Known rows, with every step that occurs:
mumo, gefo, losaniz: [  5.4  40.7   3.5  -8.6   2.4   2.0  -1.7  -1.3 -23.1   1.9  22.4 -23.3
  -8.4 -34.2 -22.3   7.7  38.4   0.7   5.9  12.7 -31.0 -29.7  22.7 -20.2
  -1.7   6.1  -7.8  -8.3]
ketilis, bikis, mumo, ronik, gezik, gefo, losaniz: [-12.1  18.3  28.0  -4.2 -14.6 -29.3 -50.2 -31.5 -23.9 -14.3  27.0 -35.0
 -40.3 -11.9 -22.2  38.9  38.0 -23.5   3.8  19.0  -2.0 -34.8  38.2 -48.6
  21.6 -47.3 -21.5  28.2]
ronik, gezik: [ -2.5  16.2  -3.9  -8.0 -10.6  -3.9 -10.2 -26.5 -12.1  -9.2   6.9  -9.4
   4.7 -13.6  -2.5  15.1   3.7  -8.6 -11.1  20.4 -19.7 -29.7   0.1 -18.1
  -8.9 -22.0 -11.7   8.5]
tibiv, gefo: [ 13.0  11.4  -9.1   7.6 -12.4  -4.9   3.3  17.3  10.8   8.8   4.5  12.0
  12.7   0.5  -3.2   2.8   2.7  -7.9   7.3  11.5 -25.5 -19.7   1.1 -10.5
 -13.2 -22.6  -3.4  -0.5]
gezik, ronik: [  4.9  36.7  -3.8   5.3 -17.0  -6.0 -10.8  -7.1  10.0  -4.3 -11.3  -0.4
  12.2  -4.9  -2.2  24.2   7.1 -12.6  -4.0  -0.7  18.8 -24.3   9.9 -15.0
  -0.1 -18.7  -5.2  12.0]
mumo, ronik, gezik, gefo, losaniz: [-20.2  10.8  -0.3  -4.2 -10.2 -23.4 -15.6 -40.1 -17.9 -18.1  33.9 -30.5
 -24.4 -44.8 -17.6  37.0  48.9  -9.5  -8.6  14.8  -9.9 -40.9  20.9 -37.6
   7.0 -33.3 -10.2   2.9]
gezik, gefo, mumo, bikis, ketilis: [-11.9   9.3 -26.8 -47.6  -8.0 -17.3 -20.4 -15.3  -7.7  -5.2   5.7  -8.5
 -20.2 -16.7  -7.6  32.7  36.2 -11.5  10.7   5.9  -4.8 -33.2  20.4 -25.3
  10.0 -67.8 -27.5   5.7]
ketilis, bikis: [  8.1   3.4   4.5   9.0  -9.5   2.4 -24.4  -7.5  -9.2   0.2  -1.6 -17.0
   6.7  29.8 -13.9  -7.8   4.0 -26.3   6.2  17.7 -19.6 -19.0  12.5 -22.7
   3.2 -16.0  -8.9  12.4]
ronik, mumo, gefo, losaniz: [ -0.4  43.7  19.4  -6.6   1.9   0.9 -14.7  -4.9 -42.7 -21.2  26.9 -31.4
 -23.0 -47.7 -13.7 -13.5  43.8   6.6  11.5  17.7 -43.1 -41.2  27.7 -26.7
   2.1   2.4 -15.6   3.3]
tibiv, gefo, gezik, ronik, mumo, bikis: [ -4.6  23.9  10.7   7.4  -3.1 -17.4 -25.2  -1.3   2.7 -22.9  15.9 -12.5
 -32.9 -29.6  11.9 -14.5  33.8 -10.2  13.6  14.2 -10.7 -30.2  26.6 -38.5
   0.5 -50.2 -10.5  11.3]
mumo, bikis, ketilis: [  1.9  11.2  -0.8 -45.4 -14.2   4.3  -3.5  -7.5  -3.7  -7.2  -0.5  -2.5
  -4.5  12.7 -18.8   4.1   3.2  -4.2  -4.8  16.5 -18.9 -33.1  -0.1 -11.7
   2.4 -40.1 -28.2  11.0]
ronik, mumo, gefo, gezik: [ -1.0  42.2   5.9   8.1  10.5   4.9 -19.8 -14.1   1.3 -21.5  26.3 -27.1
 -20.9 -42.5   0.3 -25.5  39.2   2.0   9.0  22.2 -34.8 -29.7  29.9 -32.5
   1.3 -27.4 -19.7   9.4]
tibiv, gefo, losaniz, bikis, mumo: [ 21.7  47.2  24.2  -5.2 -10.0  -9.2   0.6  25.9 -28.0  20.0  22.4  15.9
  -7.6  -6.7 -39.5  19.7  17.6  -2.4  17.2  11.8   2.4 -34.9  29.5 -15.6
 -19.8 -28.1  -1.6  40.0]
tibiv, gefo, losaniz, bikis: [ 16.6  30.9   5.9   8.0  -4.6  -4.6  12.8  15.3 -31.0  19.1  33.5   8.6
  -1.3 -11.7 -35.8  -0.8  35.5  -3.9  14.2  15.0 -11.2 -35.2  23.0 -18.3
 -25.1 -18.4   8.7  18.0]
ronik, mumo: [  0.0  16.0   8.4  -0.3 -11.7   2.2 -17.0  -9.2 -22.0 -26.0  -4.0 -11.5
   1.6 -12.0   1.1 -11.5   6.3   0.4   6.0  15.0 -28.6 -32.9   9.0 -16.5
  -3.2 -15.7 -14.3  20.2]
mumo, bikis: [  2.1   2.7   1.5 -27.7 -14.4  12.4   0.5  -7.0 -16.8 -14.5 -13.8 -19.6
  -1.3   8.5 -12.5  -2.5  10.0  -8.6  -1.2   2.3 -26.9 -26.3   6.6 -12.8
  -3.2 -13.9 -11.9   4.2]
mumo, gefo, losaniz, bikis, ketilis: [  6.7  70.6   8.7 -27.5  -1.7   1.3   5.9   3.7 -18.8  10.2  43.7  -0.4
 -17.6 -17.8 -48.2   1.9  51.0   7.0   1.6  18.6  -4.6 -45.3  23.4 -21.6
 -10.3 -28.1 -21.3  22.5]
ketilis, bikis, mumo, ronik: [ 14.6  18.6  24.6   5.1 -21.1  -3.1 -39.0   2.6  -0.8  -9.1 -11.5 -24.0
 -14.6  38.8 -21.2   5.9   6.7 -12.2   7.3  10.4  -6.2 -21.0  25.5 -26.9
   8.4 -24.0 -25.8  39.7]
ketilis, bikis, mumo, gefo: [ 20.5  47.4  24.7  -8.3  -8.4   1.3 -35.9  14.4  -1.6  -0.5  -7.2 -17.8
 -16.1  17.5 -13.6   3.1  10.5 -16.3   9.4  10.1 -16.1 -18.0  23.2 -22.2
  12.7 -26.1 -28.8  26.7]
bikis, mumo, gefo, gezik, ronik: [  6.8  79.2  10.7  -0.5   2.3 -11.5 -26.1  -0.5  33.7   3.0   3.9  -7.6
 -19.6 -29.9  -4.1  29.6  24.9  -7.6  -1.1   4.9  24.4 -21.6  35.2 -29.0
   9.5 -39.7 -22.6  24.7]
ketilis, bikis, mumo: [ 16.0  19.5  23.8  -4.0 -14.2  -2.8 -38.0   3.9  -8.7   2.7 -13.0  -8.1
   1.2  34.4 -15.1   8.8  -8.7 -23.6   8.1  14.3  -7.4 -17.4  20.6 -19.9
   8.5 -25.8 -19.4  34.7]
tibiv, gefo, rodeba: [ 10.0  11.4  -2.6  17.3   2.7 -20.6  -1.2  11.0  19.2  14.8   2.1  14.8
   9.4  -2.6  15.3   5.1  21.8 -14.5  11.9   6.2 -27.8 -23.9  15.2 -20.7
 -22.0 -37.2   1.1   2.2]

Rows:
[  3.3  29.6  17.3 -10.8 -18.9  -9.3 -23.5 -17.9   2.1 -20.1  -0.3 -17.2
 -17.9  -2.7 -10.7  30.6   5.6  -0.4 -12.3  15.5  -8.7 -36.5  12.4 -20.9
  -4.3 -31.0 -29.2  34.8] : bikis, mumo, ronik, gezik
[  1.3  36.6   3.1  30.1  -0.3 -22.2 -26.2  -1.5  17.7 -10.0  27.1   2.3
 -15.3 -35.5  12.9  -7.1  28.1  -9.0  12.9  22.0   1.8 -27.0  26.2 -37.9
  -3.5 -48.1  -3.1  13.7] : tibiv, gefo, gezik, ronik, mumo
[ -5.5  67.9  22.3   0.3  -5.0 -12.5 -26.3  -4.9 -31.0 -24.6  20.6 -25.7
 -27.7 -53.7  -6.6   6.6  50.5   0.0  11.4   8.0 -10.6 -43.3  30.4 -33.7
   8.6  -3.5 -14.5   6.8] : gezik, ronik, mumo, gefo, losaniz
[ -5.4  69.6  17.7  12.4   1.5 -21.6 -32.5  -4.1   4.6 -24.0  -4.7 -12.6
 -23.0 -35.6  24.9  -2.0  50.8  -6.0   7.1  -5.1  -7.5 -37.9  30.2 -39.8
  -4.3 -34.0 -18.5  15.9] : gezik, ronik, mumo, gefo, rodeba
[  3.1  50.6  34.4 -10.2 -13.7  -9.9 -14.1 -17.7 -39.5 -11.8  26.2 -17.9
 -30.3 -12.1 -45.8  28.8  36.8   0.7  -6.8  16.0   3.5 -52.2  35.7 -32.4
 -18.6 -22.7 -17.7  52.2] : gefo, losaniz, bikis, mumo, ronik, gezik
[ 11.5  55.4   9.5 -10.4   8.0  -0.2 -17.5   0.1  23.5   4.6   8.2 -12.8
 -14.5 -25.3  -8.9  12.5  19.7  -1.8   2.8  14.0  -9.4 -19.5  32.7 -21.7
   6.1 -33.8 -24.0  20.8] : bikis, mumo, gefo, gezik
[-10.5  28.1  11.3 -17.2 -23.4 -19.7 -26.3 -24.6   9.5 -21.5  -1.2 -14.3
 -21.5 -21.4  -5.7  47.0  15.3  -7.0 -12.1   3.1   6.3 -32.2  11.9 -25.5
  10.8 -61.3 -30.7  30.7] : bikis, mumo, ronik, gezik, gefo
[ -1.2  44.2  19.0   3.1   8.5  -7.7 -22.0  -4.9  -6.6 -23.0  -0.5 -17.7
 -17.9 -31.2  18.8 -17.2  46.6  -1.1  10.4   5.6 -44.1 -37.9  25.7 -30.0
  -9.6 -26.6 -17.9  11.6] : ronik, mumo, gefo, rodeba
[ -1.0  63.1  -7.4  13.3   5.1  -6.9 -14.1  -9.5  33.3  -0.4  16.5 -15.4
 -12.2 -35.7  -0.1  10.5  41.8  -9.4  -2.5   6.3  12.8 -22.6  28.8 -32.4
   6.6 -30.6  -9.3   3.3] : mumo, gefo, gezik, ronik
[ 10.2  67.7  20.5  10.7   2.1 -16.7 -52.2  -0.1  24.0   2.1  10.2 -19.0
 -27.8  -1.0  -7.6  13.9  30.6 -24.1   9.6  12.5  23.0 -16.8  44.9 -42.3
  21.5 -44.7 -21.7  28.7] : ketilis, bikis, mumo, gefo, gezik, ronik
[ -3.5  13.9  15.2 -43.6 -15.7   2.1 -20.6 -11.0 -22.2 -30.2   6.0 -10.0
 -17.8  -3.4  -7.9 -16.7   9.6   4.8   1.7  22.0 -29.2 -41.9   1.2 -17.1
   4.7 -41.8 -36.8  23.8] : ronik, mumo, bikis, ketilis
[-14.8  41.9   6.1 -20.5 -13.7 -24.1  -9.0 -36.7 -14.7  -9.0  54.5  -9.7
 -32.6 -28.2 -44.3  31.8  57.1   0.0 -13.5  21.2  17.2 -52.8  22.6 -36.3
  -1.1 -68.4 -23.8  32.9] : mumo, ronik, gezik, gefo, losaniz, bikis, ketilis
[ -1.1  33.8  -7.4  17.7  -1.3 -10.2 -16.9 -21.9  24.9   2.4   8.8  -3.9
   1.0 -20.7  -0.6  19.8  21.7 -15.3  -3.3  11.0  23.1 -21.0  24.6 -31.8
   2.5 -29.7  -2.7   9.1] : gefo, gezik, ronik
[ -5.7  19.5  19.4  -2.9 -23.2 -25.9 -49.5 -24.5   3.4 -19.8   5.6 -26.5
 -29.7   9.0 -11.6  30.3  19.7 -24.3  -1.9  12.7   3.2 -27.1  22.7 -40.1
  20.8 -65.6 -30.4  35.1] : ketilis, bikis, mumo, ronik, gezik, gefo
[ -5.7  11.9 -29.0   6.2 -11.9 -12.9 -17.0 -15.5   3.7 -10.9  -1.1 -24.2
 -14.4 -23.0  -3.5  33.1  52.9  -3.9   8.6  -2.1  -4.1 -28.3  33.0 -32.4
   2.3 -38.8 -11.5   6.2] : gezik, gefo, mumo, ronik
[  5.1  13.6 -20.8  10.0  -9.5  -2.9 -16.7  -8.1  -5.9  -8.5   1.1 -25.6
  -9.8  -5.3 -10.0  17.2  43.8   2.4   8.7   7.4 -19.3 -33.5  32.5 -27.2
 -11.9  -9.3  -9.1  10.9] : gefo, mumo, ronik
[ 16.1  46.5  31.6 -11.3  -0.9  -7.2 -37.6   8.0 -30.0   6.2  16.6 -27.8
 -24.0  -1.2 -28.2  11.1  28.3 -16.7  18.5  16.1 -21.3 -24.4  37.1 -31.6
  14.9  -8.6 -20.0  18.1] : ketilis, bikis, mumo, gefo, losaniz
[-11.2  36.8  15.3 -34.7 -22.6 -13.0 -29.4 -12.1 -10.8 -32.1  -0.2  -6.0
 -25.1  -6.9  -3.6   0.4  13.6  -4.5  -1.4  12.6   4.1 -44.8   6.9 -24.7
   9.0 -49.5 -33.1  25.3] : gezik, ronik, mumo, bikis, ketilis
[  1.0  47.3  23.2 -10.2 -18.0 -10.5  -8.0  -5.5 -19.7  -7.0  10.8 -12.2
 -24.3 -18.6 -45.7  36.2  45.6  -1.6   2.7  -4.5  23.6 -39.9  40.3 -25.8
  -0.8 -46.5 -13.9  47.7] : gezik, gefo, losaniz, bikis, mumo, ronik
[ -6.9  30.1  18.1 -15.8 -21.7  -4.6 -25.5  -8.6 -26.0 -40.6 -14.0 -22.8
 -20.7 -11.7   2.5  -5.1  19.2  -7.9   4.2  -0.8  -5.8 -37.7  13.8 -25.8
   4.5 -26.7 -19.0  20.2] : gezik, ronik, mumo, bikis
[-13.2  27.8  19.4 -15.6 -15.6 -27.8 -25.5 -29.9 -16.4 -15.3  21.8 -22.4
 -29.4 -40.4 -17.7  54.5  33.1  -8.2  -6.3   9.3   3.9 -40.3  28.3 -34.9
  10.9 -43.3 -21.9  23.0] : bikis, mumo, ronik, gezik, gefo, losaniz
[  5.0  37.8  -9.7   5.1  11.2   7.3  -4.4 -10.0  21.0   3.4  19.3 -21.1
  -7.9 -29.7  -6.7  -6.2  35.5  -4.1   0.6  15.4 -23.5 -20.2  25.0 -25.4
  -0.4 -24.7 -12.2  -1.3] : mumo, gefo, gezik
[ 15.0  58.0  13.9 -21.4 -10.3   4.3 -12.6  14.9   6.1  -1.8 -12.4  -5.4
  -6.1  -8.9 -11.0  17.0   5.2   0.6   2.7   1.5 -14.1 -22.3  15.1  -9.6
   3.8 -21.9 -28.7  21.0] : bikis, mumo, gefo
[ 12.7  28.0  15.1  -6.6 -22.6   1.6 -14.1   2.6   9.6 -11.8 -17.4 -12.4
  -5.9   9.5 -16.0  19.7   3.7   4.1  -4.7   2.2  -4.4 -27.5  17.0 -12.7
  -1.7 -19.2 -24.7  35.9] : bikis, mumo, ronik
[ -3.8   5.5  17.6 -24.3 -14.9   9.6 -14.2 -10.3 -38.0 -37.1 -10.7 -28.2
 -15.2  -4.9  -4.3 -22.1  14.1  -1.7   5.5   8.8 -39.1 -36.0  10.7 -18.0
  -0.5 -19.0 -19.5  15.8] : ronik, mumo, bikis
[ 12.0   8.7 -12.8  20.5   6.1  -8.8  -0.4   2.2  25.9  16.7  25.6   6.8
   4.3 -16.5  -2.5  -4.3  14.6  -8.6  10.4  23.9 -20.9 -16.2  16.9 -25.3
 -10.0 -38.1   0.3   0.6] : tibiv, gefo, gezik
[-15.2  32.2   5.9 -10.5  -5.4 -16.3  -2.2 -33.1 -40.1  -4.2  35.2 -12.2
 -12.4 -38.4 -32.6  29.3  45.0 -14.5  -4.2  10.5   9.1 -43.4  22.6 -33.2
  -7.0 -47.9  -2.4  20.2] : ronik, gezik, gefo, losaniz, bikis
[-15.3  12.9  -7.7  -3.9 -18.0 -14.8 -13.4 -33.9   9.1 -23.1  13.1 -22.9
 -14.7 -27.1  -4.9  27.7  33.1  -8.0 -14.2   7.8  -5.8 -32.3   7.1 -28.7
   4.9 -50.8 -19.1   9.1] : mumo, ronik, gezik, gefo
[ 20.3  77.9  21.5 -20.4 -11.4  11.2  -2.1  18.6  -4.4  -0.8  -6.3   1.0
 -10.1   1.8 -31.4   6.0  22.6   5.7   1.5  -3.2   5.5 -32.5  21.9  -7.8
 -10.5 -33.3 -26.6  47.3] : losaniz, bikis, mumo, gefo
[-19.5  13.7 -27.2 -50.1  -6.6 -27.0 -26.7 -34.9 -15.6 -14.1  18.2 -15.1
 -31.4 -26.6  -2.8  42.9  39.3 -12.3   0.3  17.6 -11.0 -43.0  16.1 -35.5
   7.5 -76.8 -31.2   4.1] : ronik, gezik, gefo, mumo, bikis, ketilis
[ 15.4  78.3  28.0  -9.1   1.2  -3.9  -8.8  14.5   0.5   4.4 -10.4   6.0
 -13.6   1.0 -14.3   9.0  41.6  -3.5   4.7  -9.6   1.6 -34.2  36.2 -21.4
 -21.7 -45.9 -22.0  47.6] : losaniz, bikis, mumo, gefo, rodeba
[  1.8  47.2  21.9 -19.8 -11.7 -10.8  -5.2  -5.4 -27.5   7.1  10.5   2.2
  -9.4 -22.2 -41.0  40.9  29.0 -10.2   6.8  -2.7  29.3 -32.9  34.3 -19.1
   1.0 -46.9  -8.9  43.5] : gezik, gefo, losaniz, bikis, mumo
[ -3.6  16.5 -20.9   4.8  -6.0 -13.8 -23.3 -28.8 -17.0 -15.9  14.4 -31.8
 -21.6 -15.9  -5.9  24.6  46.3  -0.7   0.3  18.3 -23.6 -41.5  28.0 -35.2
 -15.5 -17.2 -14.0  11.1] : gefo, mumo, ronik, gezik
[ -7.4  33.4   9.5 -12.2  -1.0 -24.2 -29.4  -3.3  17.2 -12.8  33.2   4.5
 -36.5 -23.8   4.7  -8.6  26.4  -6.2   9.6  26.8  -2.2 -35.9  20.7 -41.3
   6.7 -74.7 -26.5  16.4] : tibiv, gefo, gezik, ronik, mumo, bikis, ketilis
